Every row comes from one small tree of marks. The marks that hang from a mark follow it in brackets, in alphabetical order. Every link used is in the known rows. Which tree was each row made from?
Known rows:
R{X}: [-21  14  21 -14  -6  14  50  -7 -36  25  50  26  32  20   9   8   4  12
 -42 -16   1  23  54 -30  28 -22  16]
X{N R}: [-28  -4  12 -17 -13   3  23 -36 -37  29  36  14  31  34  -2   2  10  38
 -34 -27   8  40  48 -61  10 -39  46]
T{F{V{Y}} N{Q{A}} R}: [-12 -17  32  41  61  27  -5 -39 -48 -28  25  13  23  -3   9  37 -10  40
 -50 -57  15  13  18 -84 -12 -66   0]
R{T{F{Q{A} V} N} X}: [-28  20  31  61  30  41  72 -39 -51 -37  38  18  16 -13  -9  26 -19  -7
 -57 -42  16   8  39 -32  36 -17 -11]
Q{A{Y{V}} F H N}: [-30  56 -44 -30   0  43   7  12 -36  35   0   6  25  16  30  13 -28 -10
 -90 -44  13  25  27 -71  60 -48   6]
X{R{Q{A} T}}: [-43   2  19  12   8  17  13 -11 -48 -18  85  19  44  32   5 -20 -27   4
 -39 -26   8  42  36 -13  48 -27  58]
T{F R{Q{A N}}}: [ -7 -10   0   4  54  52  11 -37 -24 -18  51  25  38  24  27   2 -33  28
 -51 -51   4  19   9 -32  39 -60  15]
C{Y{V}}: [-45  19   4  -3   5  23  10 -15 -48   2  58  13  11  20  -7  -7  -5  -7
 -49 -12  11  39  49 -43  -9 -31  40]
N{Q{A F}}: [  0  14  -8  18   9  25   9  10 -26  -1  26  23  49  14  17  10 -24 -12
 -29 -33  -7 -15  23 -49  43 -48  17]
X{N{Q{A{Y{V}}}}}: [-43   4 -17  23   0   1  23 -23 -35   4  29  -6  32  22  -4  16  -4  28
 -56 -26  -1  15  50 -63  17 -50  25]
X{N{Q{A{Y} F H}} R{T}}: [-33  19  -5  -4 -15  15  11  -1 -59  24  29   5  39  20   3  33 -14  -3
 -56 -39   4  31  31 -62  50 -61  46]
X{N{Q{A H}} R}: [-21  11  -4 -12   0  -7  10 -17 -42  18  15  17  43  51  10  22  -3  26
 -51 -30   6  14  38 -69  21 -56  29]
R{T{N{Q{A F{V}}}} X}: [-27  23  16  52   5  33  70 -11 -52  -8  41   8  29  -1  -8  35 -26   4
 -56 -37   1   5  49 -50  40 -33  -8]
N{Q{A{Y} F}}: [-11   9  -9  14   3  17  -6  13 -40   1  25  17  47   7  14  17 -16 -18
 -38 -35  -4   4  25 -49  48 -54  33]
N{Q{F H}}: [ 12  26  -4  -9   8  27  10  -3 -31  20   9  28  39   9  29  29 -18 -21
 -35 -32  -2  -4  23 -58  26 -43  17]
T{F R{Q}}: [  0 -25  31   3  49  44   2 -50 -22  -8  62  29  34   2  25   0 -23  14
 -32 -39   1  28  10 -22  17 -46  41]
Q{F N}: [ -2  28 -26 -16  -1  50  35 -10 -28  22  18  19  29  15  19  10 -17   9
 -38 -41   2  15  32 -64  39 -43   6]
X{N{Q{F{V{Y}} H}} R{T}}: [-36  18  10  -5   6  25  18 -24 -68  22  47   8  31  11   3  46  -6  21
 -52 -37  10  26  48 -88  11 -58  27]
Q{A{Y} F H}: [-12  43  -8 -34 -12  26 -13  31 -41  32  -5  24  41   2  34   0 -10 -34
 -66 -38  20  16  15 -45  62 -34  31]
F{Q V{Y}}: [-35   8  25  13  34  16   5 -36 -59 -38  49  22  19   5  18  12  11   7
 -38 -23  18   7  56 -70  -1 -28   2]
X{N{Q{A F{V} H}} R}: [-18  16  -4  -1  10  15   5 -24 -39  19  11  17  44  28  12  34 -13  14
 -61 -38   7  -3  35 -86  30 -60  15]
R{T X}: [-35  21  30   2 -17  25  73   1 -51  13  68  15  23   9  -2  10  -5   1
 -39 -17   5  33  59 -14  41 -14  22]
A{Q{F H N} Y{V}}: [-19  34 -33  -5 -10  28   9 -25 -52  11   3  -2  12   1  20  24 -22 -18
 -79 -41  -2  34  32 -60  36 -47   7]
F{V}: [-22  11  27  13   9  19  22 -27 -37 -13  25  16  20   3   5   5   2   4
 -40 -27  22   9  55 -53  12 -15  15]
X{N}: [-18   8   2  -9 -14  13  41 -28 -32  20  16  10  28  18   4  -2  11  34
 -33 -25  12  16  48 -52  10 -27  25]

Write each row's tree:
[-39  19 -10  27  27  22  13 -31 -56 -53  18  12  14  21  13  18  -4  -3
 -64 -38  18   5  53 -69  46 -42 -10] | F{Q{A{Y} N} V}
[-24  36   2 -30 -12   4  -8  24 -49  14  -3  19  33  18  27  -4   3 -18
 -65 -31  27  24  30 -36  46 -25  33] | Q{A{Y} H}
[ -2  34  -2  12  20  28   3   3 -33  -4   1  25  42   8  25  29 -24 -22
 -55 -37  10 -26  28 -65  40 -42  -2] | N{Q{A F{V} H}}
[-29  24  -9  33  32  30  31 -34 -42 -55  17  18  17  30  16  13 -12   4
 -55 -35  16 -13  52 -70  41 -36 -25] | F{Q{A N} V}
[-15  51 -27 -31  -1  25  27  13 -38  10 -12  20  29  43  31   4 -11   9
 -65 -39  24   7  34 -56  47 -34  -7] | Q{A H N}
[-20  42   3 -16   1  30 -15  16 -45  15  -8  20  34  -9  28  10 -11 -34
 -77 -41  30   4  27 -57  57 -30  17] | Q{A{Y} F{V} H}
[ -9  36  -1  12  24  52  48 -27 -46 -24  22  21  11   0  15  25 -19 -24
 -37 -44  18  17  25 -33  37 -27   6] | R{T{F{Q{H N}}}}
[-23  28 -17 -13  19  52  19 -14 -50  13  33  15  27   4  19  22  -6  25
 -53 -44  16  14  49 -89  19 -48  -9] | Q{F{V{Y}} N}
[ -6  -3  18  45  48  26  12 -45 -49 -17  19  18  27 -15  -4  39   0  29
 -37 -52  20  14  31 -77 -31 -42   5] | T{F{V{Y}} N{Q}}
[-37  45 -14  -8  39  27   8 -14 -65 -34  12  22  20  32  35  22   0  11
 -74 -37  30  -5  50 -87  25 -42 -33] | F{Q{A H N} V{Y}}
[-25  -1  16  -8  51  37 -19 -33 -27   0  50  18  30   2  32   3 -33  -2
 -77 -41   8  37   5 -27  33 -48  40] | T{F R{Q{A{Y{V}} H}}}
[-13  29  -3   8  14  21 -13   6 -47  -1   1  18  39   1  23  34 -16 -30
 -65 -39  12  -8  29 -65  45 -48  13] | N{Q{A{Y} F{V} H}}
[-16  16  28  27   4  38  79 -23 -45  12  41  16  20 -13 -12  20 -12   8
 -41 -40  12  39  35 -19  22 -15  17] | R{T{F N} X}
[ -7 -14  52  22  41  37  43 -60 -35   3  29  19   9 -11   3  36  -8  32
 -59 -48  10  30  31 -59   1 -41   0] | T{F{V} N R{X}}
[-17   3  28 -20  42  38  19 -43 -56  25  54  24  30   8  38  26 -18  44
 -83 -39   3  35  31 -74   6 -49  -3] | T{N R{Q{F{V{Y}} H} X}}
[  2  12  -9  14  37  45  32 -45 -29 -25  22  30  20   8  15  19 -12  -5
 -29 -43   7   9  24 -45  24 -39   5] | T{F{Q{N}}}
[-52  11   2  39   8  29  68 -21 -45  11  65  -3  29  -5 -20  39 -17  11
 -65 -32  -2  25  49 -27  38 -46  21] | R{T{F} X{N{Q{A{Y{V}}}}}}
[-36  10  -6 -17  13  21 -13 -34 -48  22  34  18  51  22  18   6 -15  14
 -83 -39  16  27  32 -62  42 -49  41] | X{N R{Q{A{Y} F{V} H}}}
[ 16  -4   8  42  30  23  27 -43 -27  -8   4  21  29  -5  -3  28 -13  12
 -22 -50   6  14  16 -51 -10 -37  20] | T{F N{Q}}
[-18  29  25  49  26  35  66 -20 -52 -11  21  16  25  -8  -6  49 -23  -3
 -67 -46  18   6  37 -37  27 -27 -12] | R{T{F{V} N{Q{A H}}} X}
[ -7  37 -18  -8   6  35  11 -19 -65  -3  -1  15  23   7  29  30  -8   2
 -67 -47  15   3  39 -73  19 -47 -24] | A{Q{F{V{Y}} H N}}
[-33  22 -11  24  31  57  72 -14 -43 -11  81  23  47  20   5  10 -37  13
 -64 -41   5  20  36   3  64 -35   2] | R{Q{A N} T{F} X}
[-24  58 -28 -31  19  50   6  16 -52  17   0  20  35  17  37  18 -12  10
 -82 -49  31  -3  36 -88  41 -48 -25] | Q{A F{V{Y}} H N}
[-22  35  16  13  27  17  10 -22 -42 -42   2  27  21  17  30   9  -8 -24
 -61 -28  25 -20  41 -57  36 -19 -11] | F{Q{A H} V}
[-12  33   4  -7   6  51  28  -8 -42   8  51  25  40  -3  29  -4 -36 -24
 -46 -32   9  19  22 -15  47 -18  35] | R{Q{F H} T}
[-36   4  19  41   1  16   7 -19 -65 -15  40   3  25   2 -12  27 -21  -5
 -49 -46   9  42  36 -68  36 -46  44] | X{R{T{N{Q{A{Y} F{V}}}}}}
[ -6  29  -2   0   8   5   9  12 -36  -4   4  24  41  32  25  17 -12  -9
 -44 -29   8  -9  31 -46  30 -38  12] | N{Q{A H}}
[-17  36  -4   4  30  31  31 -47 -48 -33   0  22   6  24  28  33  -7  -5
 -60 -34  20  -3  52 -77  23 -31 -25] | F{Q{H N} V}
